What can hang from each mark:
bepegi: zorad
ganik: dozur gakil zorad
muroz: ganik
rukob: dozur gakil
dozur: ganik rukob
zorad: bepegi ganik
gakil: ganik
deka: bepegi

Each row was made from one small tree. Brackets hold a mark, then the marks that hang from it, in alphabetical order. Every link used is in the known rows. Write each row's tree.
Known rows:
[deka [bepegi [zorad ganik]]]: [-30.8   7.0 -16.6   2.4   4.8  12.6   7.4 -29.7 -25.7   2.3  -2.2  15.8
   7.1  28.4   3.2  11.2 -11.7  -0.9]
[ganik [dozur rukob] gakil [zorad bepegi]]: [  9.0   5.6  -9.1 -24.3  -8.4 -43.6  10.1 -16.8 -13.3 -29.5   5.6  -6.2
  14.7  36.9   2.8   7.8  38.9  -3.6]
[gakil [ganik [dozur rukob] zorad]]: [ -2.7  -7.8 -26.5   0.6 -31.7 -11.4  21.0   2.3 -35.1 -27.2  16.6 -10.2
  15.1  26.2  -5.6   5.3  26.1 -11.2]
[rukob [dozur ganik] gakil]: [-25.2 -18.6 -26.7  51.5  -3.0  33.9  13.5 -14.9  20.0   1.2  20.1   8.5
   3.0  20.9   3.2  28.7 -51.7 -12.0]
[muroz [ganik [dozur rukob] gakil]]: [  3.0  -9.6 -20.3  11.5  10.0  -9.5   5.5 -17.3 -26.5   2.1  22.7  -9.9
  19.8  31.2 -20.8  11.3  38.2  -3.9]
[rukob [dozur ganik]]: [-30.0 -14.9 -34.9  55.0  -2.5  40.8  20.0  -3.3   3.7  -5.2   2.4   4.4
   6.4  16.3  18.9  24.9 -22.1  -6.0]
[muroz [ganik dozur]]: [-26.3 -10.9 -33.5  46.7   5.2  26.0  14.5   4.0 -14.6   8.0   3.1  -2.8
  15.2  23.6  -6.6  13.6  16.1  -6.9]
[gakil [ganik [zorad bepegi]]]: [ -9.8  18.7 -40.7  -8.6 -29.9  21.4  20.0 -11.1 -11.4 -15.7 -14.0  -4.9
   5.3  24.0  18.0   3.3 -35.7 -22.6]
[gakil [ganik dozur [zorad bepegi]]]: [ -1.3   5.5 -38.2  13.9 -29.1   1.4  14.5   1.7  -6.5 -24.1 -22.6 -13.1
  11.4  28.4   4.2   6.4   4.2  -8.6]
[rukob gakil]: [-44.7  -4.9 -25.8  17.1  -6.9  34.1   7.9 -16.3   8.2   5.4   7.8  13.7
   1.5  22.4   9.5  11.0 -58.7 -34.2]
[muroz ganik]: [-35.8   1.9 -36.5  23.1   1.9  45.7  20.7  -8.7 -19.2  14.9  11.4   7.1
   9.2  19.9   8.4  11.1 -28.2 -22.0]
[deka [bepegi zorad]]: [-45.2   5.1  -7.1  -1.2  -2.8   9.4  18.4 -19.8 -24.3  10.9 -14.1  14.7
   7.0  32.5  20.9  11.8 -31.6  -4.7]
[muroz [ganik [dozur rukob] gakil [zorad bepegi]]]: [ 21.3   8.9 -13.3 -20.9   2.9 -39.0  16.3 -20.9 -24.7 -13.0  21.8  -9.5
  18.3  38.9 -15.4  10.7  42.3   2.2]
[zorad bepegi ganik]: [-28.3  14.1 -43.9  16.3  15.6  33.6   2.2 -16.4   7.9 -19.3 -13.2   5.0
   7.2  18.5  12.3   5.0  14.1 -16.7]
[dozur ganik rukob]: [-21.1  -2.4 -23.5   8.8   7.1  18.8  19.0 -12.8 -29.1 -19.2  14.4   8.2
  11.2  20.9  17.9  17.7  12.7  -8.2]
[ganik dozur gakil]: [-14.9 -12.7 -26.6  32.1 -11.8  10.1  -6.5 -10.1  -3.5  -0.4 -13.5  -4.0
  10.3  26.5   2.6  12.6  -8.9 -11.5]
[gakil [ganik [dozur rukob] [zorad bepegi]]]: [  3.0   4.9 -27.3  -7.1 -17.7 -22.3  21.1  -1.6 -18.9 -36.1  -3.3 -15.4
  17.6  29.8  -0.7   3.5  52.5  -5.6]
[bepegi [zorad [ganik [dozur rukob] gakil]]]: [  7.5 -11.4 -14.6  -3.5   8.0 -29.8 -10.0 -28.1 -30.3 -14.0  32.7  -1.1
  13.1  29.8 -25.9  10.4  10.6  11.0]
[muroz [ganik dozur gakil zorad]]: [ 11.2  -3.0 -23.1   9.9 -22.8  -3.5  10.6 -14.6 -28.6  10.1  23.0  -0.8
  11.1  32.3 -14.1  13.8 -31.1  -7.1]

Which tree is each row?
[ -7.7   2.7 -28.5  -2.2  -7.8  15.1 -10.4 -38.4 -22.2   5.9  21.2  10.4
   0.5  22.8  -6.5   9.0 -79.7  -7.8] : [bepegi [zorad [ganik gakil]]]
[  2.8  -4.1 -10.3  11.1   2.4 -19.4 -13.2 -34.9 -19.2   2.4  -5.2   2.3
  12.2  37.8 -18.9  13.8  10.3  16.4] : [deka [bepegi [zorad [ganik dozur gakil]]]]
[ 21.8  18.5 -12.2 -37.2  -8.6 -19.9  13.7 -33.9 -24.9 -28.1  14.5   3.5
   9.1  33.6  15.1  16.6  -6.6  -1.6] : [dozur [ganik gakil [zorad bepegi]] rukob]
[  3.4   2.1 -29.2  10.0 -27.2  -3.9   8.0  -9.6  10.3 -19.2  -6.6  -8.8
   7.7  32.6 -11.6  11.1 -20.3 -14.1] : [rukob [gakil [ganik dozur [zorad bepegi]]]]
[-19.5   5.4 -22.4  10.6 -13.6  -7.5  17.7   5.1  -0.7 -25.5 -15.8   0.9
  10.3  29.6  16.8  10.9  17.6  -7.0] : [ganik dozur [zorad bepegi]]
[ 13.4   5.8 -23.4   8.2 -18.2   0.1  15.4 -25.0   6.4 -12.4   5.6   0.1
   4.0  28.9  14.6  23.9 -46.1   1.1] : [rukob [dozur [ganik gakil [zorad bepegi]]]]
[ -1.9  14.1 -23.6 -35.3 -19.2  -9.6  19.8 -26.0  -7.5 -23.1  19.5  -2.8
   7.4  31.0  -2.8   3.9 -21.7 -26.0] : [dozur [rukob [gakil [ganik [zorad bepegi]]]]]
[-22.4 -12.2 -21.8  25.5  17.9   1.1  21.4   1.3 -26.7  -4.6  20.0  -4.7
  21.6  26.3 -11.7  11.1  58.4  -5.1] : [muroz [ganik [dozur rukob]]]
[-11.9   0.5  -3.1 -17.1  -2.4 -37.9  17.0 -10.0   2.9 -32.0  18.8   3.5
  12.6  36.8  -3.7  11.0  33.8 -12.0] : [ganik [dozur [rukob gakil]] [zorad bepegi]]
[  4.4 -10.4 -26.2  11.9   8.4 -11.1 -12.2 -22.4 -15.9 -21.5  18.4  -6.0
  16.4  25.5 -20.2   6.9  54.8  -5.0] : [zorad [ganik [dozur rukob] gakil]]
[-13.4 -12.9 -17.7  24.1 -25.3  16.2  23.6 -15.0   4.8  -4.2  37.1  14.9
  -0.4  25.4   3.9  28.5 -72.0 -12.9] : [rukob [dozur [ganik zorad]] gakil]
[  1.8 -10.5 -26.2  19.6  -3.8  -4.5 -15.4 -26.1 -17.3  -0.4  14.6   1.0
   6.9  26.8 -20.3  12.9 -35.3   8.2] : [bepegi [zorad [ganik dozur gakil]]]
[ -1.8  -9.7 -30.9  35.6  -1.8  15.2   0.4 -14.0 -14.2  15.2   4.6  -7.3
  13.7  28.5 -15.1  13.9  -6.9  -5.9] : [muroz [ganik dozur gakil]]
[  7.8  -5.2   0.4 -12.9  13.2 -43.3  -6.7 -37.5 -32.5  -9.6  11.3  -1.2
  17.9  39.7 -24.8  10.7  55.1  18.0] : [deka [bepegi [zorad [ganik [dozur rukob] gakil]]]]
[-15.0 -17.2 -37.5  44.4 -18.6  23.3  -1.6  -5.8   7.2  -2.3  -4.9 -10.0
   9.0  25.1 -16.2  10.9 -24.8 -19.4] : [rukob [gakil [ganik dozur]]]
[-22.5 -12.1 -28.9  33.0   0.4   5.3  -1.4  -7.1 -17.5  -9.2  11.7   6.4
   8.0  22.2 -10.9  12.7 -11.1   5.8] : [bepegi [zorad [ganik dozur]]]
[-16.3 -16.2 -21.2  21.5  13.3  -6.7  -3.8 -15.2   0.8 -23.7  33.7   3.7
  13.8  25.3 -27.5   9.4  50.2 -13.1] : [zorad [ganik [dozur [rukob gakil]]]]
[-30.5 -17.6 -42.8  41.6 -21.5  40.4  10.9 -12.3  21.4   8.9   9.1  -6.8
   3.9  19.3  -7.6  12.1 -58.8 -29.4] : [rukob dozur [gakil ganik]]
